Every row comes from one small tree of marks. Brackets hold a mark, then the marks that hang from it, in alphabetical order. Every link used is in the known rows. Which tree was each row made from?
Known rows
[E [U [D [M [B K W Z]]]]]: 4.1  21.5  -0.9  9.8  -2.4  -17.2  -7.1  -9.1  6.5  20.9  -2.9  2.6  -13.8  -3.3  -5.2  10.0  -27.8  3.2  6.3
[M [B K W Z] [D [U E]]]: 2.2  1.0  6.2  -5.0  0.6  8.7  33.0  -15.6  9.1  -22.8  -15.9  10.2  -19.1  14.9  -33.5  -0.4  0.1  18.2  12.6
[B K [M D] W Z]: 0.3  -7.0  8.7  2.8  10.6  -6.6  -6.0  10.7  9.7  7.7  8.1  -17.9  -12.4  -4.3  9.8  -17.1  -4.7  -5.4  11.3
[E [U [D [M [B Z]]]]]: -0.8  17.0  -12.1  -2.7  -8.5  3.8  -10.4  -15.4  1.5  10.8  5.6  17.9  28.1  -17.8  4.5  18.0  -24.2  0.3  -18.2
[M [B K W Z]]: -4.5  2.7  2.1  2.0  -1.7  -6.9  -1.5  6.1  -4.4  34.5  -1.4  -9.3  -14.3  13.1  4.7  5.5  -10.9  2.1  6.7
[W [B K Z]]: -0.2  -2.2  -6.9  -3.9  -1.0  3.2  11.9  -9.9  -14.0  72.1  3.8  -17.4  4.3  6.8  16.3  8.9  -6.1  6.0  -10.3
[U E]: -5.8  -9.2  -13.6  2.2  -11.7  22.7  -14.8  -12.3  -19.1  -32.4  9.5  8.2  26.3  13.2  25.5  13.2  14.4  -7.0  -20.1
[K [B M W Z]]: -0.8  -7.8  5.3  3.1  6.5  2.6  -24.7  15.8  2.9  -20.2  26.6  -1.6  -4.0  -26.0  15.9  -10.1  14.5  -21.3  -12.8
[M [D U]]: -12.6  -13.6  -2.9  -1.1  -3.8  8.8  0.2  13.2  -8.6  4.1  -1.4  14.6  35.9  -6.0  2.6  -1.3  4.9  5.5  -23.1
[D [M [B K W]] [U E]]: -2.1  1.2  3.8  6.0  -4.3  -9.1  5.2  -22.5  -6.1  -30.0  -31.6  4.4  -33.1  19.8  -28.2  14.0  8.9  14.9  1.7
[E [U [D [M [B K]]]]]: 2.3  23.6  -11.3  -6.9  -10.5  -3.8  -4.2  -3.2  -6.2  33.9  -5.9  5.2  8.3  10.2  6.9  17.8  -22.2  1.7  2.6
[U [D [M [B K W Z]]] E]: 7.3  9.7  -4.1  2.9  -8.4  10.3  -4.5  -28.4  1.2  -14.5  -20.4  -4.1  -17.5  9.6  -14.0  8.2  -4.1  4.2  14.2
[E U]: -8.3  3.0  -10.1  8.5  -5.5  -4.7  -16.8  5.7  -14.0  2.1  27.0  14.4  29.9  0.6  35.0  14.4  -9.9  -7.8  -27.9
[Z [B K [M [D U]] W]]: 7.2  2.9  6.0  6.9  7.7  -18.2  13.5  26.1  4.5  12.7  -9.2  -3.7  -8.1  -8.5  -15.0  -19.6  4.4  -1.4  15.4
[K [B W Z]]: -4.9  -12.9  1.1  4.0  -1.1  7.0  -25.8  15.0  -8.1  -3.5  21.7  0.8  4.5  -21.9  16.9  -3.8  11.9  -14.2  -19.7
[W [B K [M D] Z]]: 9.3  0.3  0.0  -15.3  9.6  12.4  21.5  -1.1  3.2  52.8  3.2  -15.9  6.6  -7.2  10.7  -6.4  -1.9  2.8  6.8
[W [B K [M [D U]] Z]]: 4.4  0.8  4.5  -9.7  11.7  -0.4  38.1  -6.5  8.9  46.6  -3.6  -7.2  -1.9  -5.8  -15.2  -8.1  -3.8  13.4  -2.5
[S [B K M Z]]: -4.4  -4.9  -5.5  -6.3  -1.4  -25.5  -12.8  -10.1  5.4  20.4  25.0  -24.4  1.5  8.7  15.6  2.9  -18.7  -5.6  2.2
[U [D [M [B K W]]] E]: 8.3  12.1  -4.9  3.8  -11.8  12.2  -12.0  -13.7  -6.8  -16.8  -27.8  0.3  -12.6  18.0  -5.5  10.0  5.7  0.4  19.6
[E [U [D [M [B W Z]]]]]: 2.7  17.8  -2.5  15.4  -3.8  -7.8  -18.4  -7.0  5.1  -7.2  0.7  20.9  10.1  -22.6  1.5  12.5  -20.2  -2.3  -8.4

Write each row's tree
12.3  3.1  1.1  1.2  5.7  -5.6  -3.2  32.8  -1.3  20.5  -2.0  -13.0  -0.4  -9.4  11.1  -19.0  6.2  -12.4  24.7 : [Z [B K [M D] W]]
6.2  -8.7  9.4  -3.8  9.3  18.2  9.9  -5.8  16.4  -79.7  12.7  17.9  -9.3  -25.5  -22.7  -15.7  24.8  -5.2  -7.1 : [K [B [M [D [U E]]] W Z]]
-3.9  -0.7  5.2  15.0  4.3  -18.0  -21.9  17.6  -4.6  9.2  6.5  -17.4  -17.0  13.6  23.4  -5.3  2.0  -13.3  6.3 : [B K M W]
1.5  -5.5  8.0  14.2  5.6  8.0  2.4  -1.2  8.1  -75.9  -3.0  19.5  2.8  -4.6  -9.7  -10.0  21.0  -2.4  -1.9 : [B [M [D [U E]]] W]
-2.0  0.2  -5.5  -15.5  -8.0  31.8  24.3  -5.8  -4.1  -35.1  -13.8  30.6  28.2  8.4  -15.9  10.2  13.8  11.7  -5.3 : [M B [D [U E]]]
-8.1  -4.3  -3.7  -4.6  3.3  -8.5  -4.9  -6.3  -0.3  27.5  19.4  -24.5  -5.0  10.6  17.9  -0.9  -13.0  -6.7  -9.2 : [B K M Z]
-8.1  2.7  -7.7  -15.5  -6.3  4.8  7.3  -2.2  -8.6  53.4  3.5  -11.4  3.0  17.8  8.0  12.1  -15.0  4.9  -3.3 : [M [B K Z]]
-5.0  -3.4  3.2  1.6  -0.3  -12.7  -15.9  -7.3  -5.1  28.2  -15.9  -15.9  -22.9  0.9  -2.6  8.8  -8.9  6.2  -0.2 : [D [M [B K W Z]]]
-3.7  -6.4  -0.6  14.4  -7.7  -30.9  -29.7  12.7  -9.1  18.6  7.4  -14.6  -2.2  14.2  22.7  4.8  -6.0  -4.3  11.8 : [S [B K W]]
2.4  -10.4  5.7  8.1  5.2  -13.2  -24.7  9.0  15.1  -25.4  17.8  0.2  19.3  -26.6  13.6  -10.0  -2.7  -9.1  8.7 : [S [B [M D] W Z]]
-4.7  -5.2  3.2  10.4  -2.3  -0.7  -0.5  -34.0  0.8  -54.3  -19.9  18.1  -13.7  -8.2  -30.4  14.4  7.5  13.1  -19.5 : [D [M [B W Z]] [U E]]
13.7  4.2  2.6  4.6  5.0  -3.6  23.1  2.7  5.7  -35.6  -10.1  1.8  -15.5  1.4  -22.4  -15.1  14.4  0.2  19.6 : [Z [B K [M [D [U E]]] W]]
1.9  -4.9  10.1  5.7  10.3  -3.8  20.6  -19.6  17.0  -47.2  0.2  -2.6  -26.6  6.9  -23.9  -14.0  3.8  7.4  6.4 : [B K [M [D [U E]]] W Z]
-6.9  2.4  -0.9  -18.8  -4.2  7.5  25.8  15.3  -4.7  38.7  -16.9  6.3  11.1  16.2  -14.0  3.3  -4.1  14.8  4.3 : [M [B K] [D U]]
-5.8  -12.1  -6.0  -3.1  -6.4  23.6  10.7  -10.5  -6.9  -43.9  -3.0  21.2  28.8  3.5  -4.8  2.8  14.6  7.4  -18.3 : [M [D [U E]]]
-4.7  -6.8  13.5  8.0  12.8  -18.9  9.8  4.6  15.6  0.8  1.6  -9.1  -19.6  -3.4  -15.9  -17.8  -6.8  5.2  1.3 : [B K [M [D U]] W Z]
6.7  5.6  -1.7  11.6  2.2  -19.2  -10.9  24.5  -7.6  24.0  4.3  -17.6  -11.2  0.5  15.7  -9.6  2.3  -16.1  13.8 : [Z [B K M W]]
5.2  11.6  -14.6  -13.7  -15.9  23.4  -2.9  -21.9  -11.0  -1.2  -23.1  -1.7  4.9  22.0  -2.1  16.7  2.1  2.8  10.7 : [U [D [M [B K]]] E]
3.0  -9.5  -0.3  -22.5  4.6  29.8  19.4  -15.5  12.4  -62.3  17.4  16.1  8.3  -20.4  -19.2  -9.6  21.2  -2.5  -16.7 : [K [B [M [D [U E]]] Z]]
-2.8  -8.5  2.3  -18.7  4.1  16.4  3.0  24.3  2.6  -17.3  11.3  14.0  21.5  -21.8  -3.1  -12.5  20.5  -8.7  -15.3 : [K [B [M [D U]]]]
-3.6  5.8  1.4  4.0  -5.1  -4.8  -9.3  21.3  -12.3  33.4  -9.3  -5.0  -9.1  21.3  12.9  7.6  -1.0  -1.8  12.5 : [M [B K W]]
-1.2  -6.7  11.7  6.2  7.8  -36.5  2.4  1.1  21.7  -7.9  6.8  -9.1  -12.9  -5.8  -17.7  -13.4  -12.6  6.8  13.6 : [S [B K [M [D U]] W Z]]
1.9  2.7  4.3  -6.4  -1.5  8.6  -0.4  29.6  -6.3  31.3  -15.0  -0.4  1.2  10.6  8.0  -1.6  1.8  1.8  23.3 : [M [B K W] D]
2.2  -0.3  -4.3  1.6  5.2  9.2  1.3  -6.1  -4.2  28.9  13.0  -2.0  20.5  -15.7  21.7  4.9  3.1  -6.5  -18.3 : [W [B M Z]]
